Every row comes from one small tree of marks. The marks that hang from a mark follow it in brackets, in alphabetical order. Every link used is in the known rows. Which tree was each row made from?
In the rows, zero is written as 128.
Known rows
guvol[gike]: [186 117 131 145 142 123 103 153 145 109 147  96 133  81 114 147 146]
zura[sekul]: [204  98 154 123 144 134  79 129 139 133 122 150 115 140 159 115 165]
sado[gike[lazur zosi[sekul[zura]]]]: [144 131  95 123  90 145 122 138  99 155  71 146 114  98 110 142 108]
gike[zosi[sekul[guvol]]]: [153 118 113 188  92 124  98 162 117 169  77 107  76 119 159  78 125]
guvol[gike[zura]]: [176 114 133 129 118 104  96  98 129  84 151  80 130  58  96 116 120]
lazur[gike sekul[sado]]: [ 94 141 156  88 148 159 130  84 128 188 118 118 151  86 117 186 171]
zura[sekul[guvol sado[gike]]]: [130 112 123 154 165 144 112 135 119 156 137 206 105 154 199 104 171]
zura[sekul[guvol]]: [184 102 149 154 136 130  85 147 123 141 119 154 103 158 184  86 163]
zura[sekul[sado[gike]]]: [151 110 127 123 176 150 103 116 135 149 134 202 118 135 173 132 170]
gike[zosi]: [146 123 120 122 121 135  84 119  99 137  83 114 116 106 140 117 129]
sado[gike[zura[sekul]]]: [191 101 139  96 141 133  57  95 100  99 143 180 125 106 144 107 141]
gike[zura]: [168 117 135 110 129 105  95 101 120 111 108  97 120  74 118 102 123]
lazur[gike[zosi[sekul]]]: [160 114 120 132  85 149  98 123 126 183  92 110 103  76 134 141 131]
zura[sekul[guvol[gike[lazur]] sado]]: [147  96 111 160 119 126 161  86 175 126 145 137  91 165 160  96 167]
gike[lazur zosi[sekul[sado zura]]]: [103 124  95 143  75 127 175  88 150 192  47 107  88 108 118 118 118]
sekul[guvol[gike[zosi]] sado zura]: [ 65 135 121 182  93 119 147 110  96 161 107 103 123 105 141 120 125]
guvol[gike[zosi]]: [158 118 117 142 113 132  90 118 112 112 124  96 124  90 119 132 130]
gike[lazur]: [173 121 108 103 140 129 133 124 148 118  94 111 112 114 124 130 139]
zosi[sekul[guvol sado[gike]]]: [127 127 103 192 151 129 138 181 146 187 117 162  90 104 171 107 145]

Write each row's tree
[126 116 102 164 109 125 130 110 155 187  75 109  79 103 147 100 135]
gike[zosi[sekul[sado]]]
[169 107 137 128 131 124  64 113  81 105 144 185 114 125 170  81 135]
sado[gike[zura[sekul[guvol]]]]
[193  94 122 148 111 129 120 116 151 102 151 131 102 160 147 102 157]
zura[sekul[guvol[gike[lazur]]]]
[113 133 134 198 114 109 165 171 150 211  80 112  96 107 151 108 139]
zosi[sekul[guvol sado zura]]
[137 139 122  58 138 143  93  71  83  97 122 135 152  87  74 141 124]
sado[gike[lazur[sekul] zura]]
[148 112  93 103  73 116 112  36 114  75 116  77 113  82  89 101 103]
guvol[gike[lazur zosi zura]]
[112 131 108 147  69 125 139 115  88 122 101  92 123 118 117 122 111]
sekul[guvol[gike[lazur zosi]] zura]
[130 100 139 148 120 108 118  62 133 141 118 142  89 139 180  55 149]
gike[zura[sekul[guvol sado]]]
[130 148 155  79 124 143 126 111 105 144  87 103 158 113  74 171 140]
gike[lazur[sekul[zura]]]
[188 111 101 188  99 114 153 164 180 132 127  87  83 110 122 104 134]
zosi[sekul[guvol[gike[lazur]]]]
[123 136 119  78 108 156  99  69  93 132  79 104 128 129  95 138 137]
gike[lazur[sekul] zosi]
[ 95 155 182 109 114 152 107 139  67 186 109 113 172  94 115 182 146]
lazur[gike sekul[guvol zura]]
[ 99 115 102 184  77 100 130  75 124 174  77  96  63  96 156  46 109]
gike[zosi[sekul[guvol sado]] zura]
[ 70 153 171  83 133 157 140  92 107 202 101 116 173  78 101 205 160]
lazur[gike sekul[sado zura]]
[ 62 152 138 120 122 134 173  99 113 178  84 110 137 137 114 140 149]
gike[lazur[sekul[guvol sado zura]]]
[116 130 109 112 159 120 116  86 116 126 124 150 127  67 134 118 127]
sekul[sado[gike[zura]]]
[ 50 149 109 153 124 136 128 131  60 176  85 166 126 111 166 126 122]
sekul[guvol sado[gike[zosi]] zura]
[164 119 104 152 116 119 144 142 147 101 136  94 108 119 128 116 138]
sekul[guvol[gike[lazur]]]
[108 125 121 164  92 125 144 117 135 203  60 110  99  92 132 116 126]
gike[zosi[sekul[sado zura]]]
[132 128 136 168 123 113 156 152 165 201  82 109 108  82 126 134 142]
zosi[sekul[sado zura]]
[155 114  92 119  96 136 121  89 128  98 115  92 114 108 104 128 124]
guvol[gike[lazur zosi]]
[ 92 144 139 106 121 139 170  76 140 146 124  91 159 100  68 180 151]
guvol[gike[lazur[sekul[sado zura]]]]
[124 104  84  97 130 161 123  51 119 136 101 198  99 157 164 117 149]
zura[sekul[sado[gike[lazur zosi]]]]
[158 118 102 133 100 129  69 108  92 131 100 137 101  62 118  95 101]
sado[gike[zosi[sekul] zura]]
[100 143 100 102 149 140 168 114 126 153  94 162 136 100 121 167 134]
sekul[sado[gike[lazur]] zura]
[151  97 141 116 130 113 109  43 148 136 121 138 102 119 154  83 152]
gike[zura[sekul[sado]]]
